Each row was made from one small tree. The marks that hang from a mark follow it in brackets, in alphabetical order. Every link used is in the known rows. Write each row's tree.
Known rows:
W(G(D(F(R) Q(X)))): -371 8 -173 -226 0 -167 -110 -71 -39 -18 -115 84 16 -26 255 -196 103 -68
 -44 223 -79
F(R W(G(D(Q(X))))): -319 2 -236 -198 -107 -46 43 -32 22 13 -78 115 76 102 -34 -175 60 -76 80
 154 -48
Q(X): -219 86 -109 -130 -87 -128 45 -121 67 -133 113 147 -71 134 -38 -243 136
 -86 39 388 -134
M(X(Q)): -335 49 -124 -32 -180 -76 73 -89 -29 -141 29 165 150 141 -189 -228 175
 -27 65 310 -95
G(D(F(R) Q(X)) W): -358 -15 -144 -109 -103 -61 -144 -165 30 -1 -208 59 22 -45 368 -162 150
 -8 -129 288 -22
Q(D): -218 87 -190 -85 -72 -127 -29 -99 138 -27 -68 146 -42 121 148 -219 146
 -45 -81 221 -101
M(X(Q(D(F G)))): -318 14 -159 -55 -186 -88 -114 -81 -115 -115 8 152 119 -40 -16 -209 118
 99 -41 363 -112
G(W(F)): -294 79 -149 -49 -27 -69 -47 -66 178 -119 -489 146 74 164 184 -189 156
 -115 -130 116 -44
X(Q(D(F(R W(G))))): -262 -30 -260 -193 -199 -4 48 5 -18 -97 -94 111 120 75 -6 -131 106 115
 -14 63 -71
D(F(R W) G Q(X)): -227 -88 -181 44 -195 -16 -95 -92 -22 -88 303 165 64 -227 -79 -133 -12
 197 131 265 -101
D(F(R W) G Q): -254 -97 -226 170 -128 14 -99 -76 74 -54 201 219 153 -231 19 -124 -5 233
 113 90 -92
G(D W(F(R))): -384 27 -172 -130 15 -106 -60 -92 125 -46 -537 98 119 178 512 -149 171
 -75 -132 103 3
M(X): -315 63 -131 -32 -108 -140 36 -100 34 -137 20 192 115 93 -141 -254 148
 -74 65 391 -110
Q(D(F(R) G(W)) X): -271 1 -193 -188 -125 4 -160 -108 -15 -110 -98 96 -36 -49 301 -211 60
 134 -120 379 -108
X(Q): -284 58 -148 3 -84 -34 83 -104 103 -121 36 164 78 189 -19 -186 172 20 10
 99 -111
F(R W(G(D(Q)))): -344 0 -261 -89 -65 -31 47 -34 96 37 -170 146 152 99 37 -155 60 -46 55
 15 -43
W(F(R) G(D)): -418 35 -198 -244 91 -210 -30 10 27 -78 -418 102 129 181 381 -154 108
 -122 -31 52 -46
F(D(G Q(X)) R W): -175 -115 -241 -2 -294 111 22 -165 100 -116 315 205 46 -66 56 -69 -64
 119 157 199 -83
Q(D(G(W(F))) X): -269 101 -163 -210 -81 -70 -195 -82 38 -69 -318 94 -83 109 224 -207 77
 -62 -192 326 -84

Which tree is each row?
-308 -67 -254 76 -111 163 -74 -203 222 -86 -45 202 103 -39 395 -102 -16
 125 -36 38 -75
F(D(G(W) Q) R)
-223 8 -97 -34 -140 -168 -106 -129 -1 -87 167 117 -65 -144 -2 -180 121
 -5 8 350 -101
D(F Q(X))
-326 -53 -237 -180 -82 -100 -5 -48 84 -141 -217 134 76 39 309 -78 20 -75
 14 -26 -47
W(F(D(Q) R) G)
-382 65 -141 -28 -3 -139 -199 -120 149 68 -568 92 45 98 386 -144 166
 -193 -222 62 17
G(D(Q) W(F))
-125 -44 -199 48 -283 63 -66 -174 130 -81 215 236 -12 -65 -29 -94 -44 -2
 56 236 -101
F(D(G Q(X)) W)
-264 72 -220 -106 -37 -85 16 -37 147 7 -309 193 95 199 8 -216 102 -157
 -56 109 -85
F(W(G(D)))
-305 71 -101 -78 -42 -186 -115 -169 54 52 23 107 -60 63 184 -195 143
 -151 -51 303 -68
G(D(Q(X)))
-194 -14 -229 -329 -225 -87 15 -7 -66 -121 -22 87 -22 6 -22 -179 67 25
 15 364 -95
Q(D(F(R W(G))) X)
-368 22 -158 -59 -56 -1 -162 -99 48 -70 -177 106 33 -11 170 -161 37 11
 -33 162 -56
D(G(W(F(R))) Q(X))
-299 -44 -205 -53 -149 13 -24 -130 185 -132 -321 132 71 53 369 -67 76
 -25 -76 44 -2
G(W(F(D(Q) R)))
-311 87 -148 26 -50 56 -190 -151 118 -12 -102 154 -19 -1 25 -235 50 -33
 -113 219 -108
D(G(W) Q(X))
-223 -53 -230 -85 -242 -15 61 -44 -8 -94 61 116 100 43 59 -108 135 169
 37 145 -64
X(Q(D(F(R W))))
-224 27 -192 -2 -32 -113 -211 -99 69 -62 -26 189 -13 -94 272 -214 78 112
 -124 245 -143
Q(D(F G))
-189 -89 -203 20 -173 -50 96 -53 81 -157 129 198 148 -44 8 -136 90 160
 130 201 -82
D(F(R W))
-208 -10 -157 10 -164 0 -128 -229 122 -103 209 201 -67 -61 204 -132 -13
 1 -2 253 -127
F(D(G Q(X)))
-283 -61 -215 -47 -170 153 -71 -218 141 -118 51 159 27 -31 313 -120 -10
 83 -28 185 -83
F(D(G(W) Q(X)) R)
-178 -44 -211 -145 -202 -45 -82 -66 -46 -116 176 140 -8 -90 90 -156 24
 174 29 403 -116
Q(D(F(R W) G) X)
-326 -33 -237 -227 -293 -43 51 26 -148 -139 -105 114 195 46 -190 -181
 100 69 52 277 -63
M(X(Q(D(F(R W(G))))))
-338 24 -180 -84 -32 -38 21 -54 158 -141 -377 126 125 159 237 -161 141
 -17 -57 89 -30
G(W(F(R)))
-274 7 -272 -119 -86 12 164 19 125 -101 -86 196 182 159 -137 -195 63 16
 131 63 -88
F(R W(G))
-224 -88 -223 100 -90 7 -26 -61 72 -144 171 240 177 -125 73 -154 23 248
 110 164 -126
D(F(R W) G)
-288 -62 -208 -120 -337 -54 64 -34 -114 -136 71 116 186 9 -154 -149 131
 132 94 344 -58
M(X(Q(D(F(R W)))))
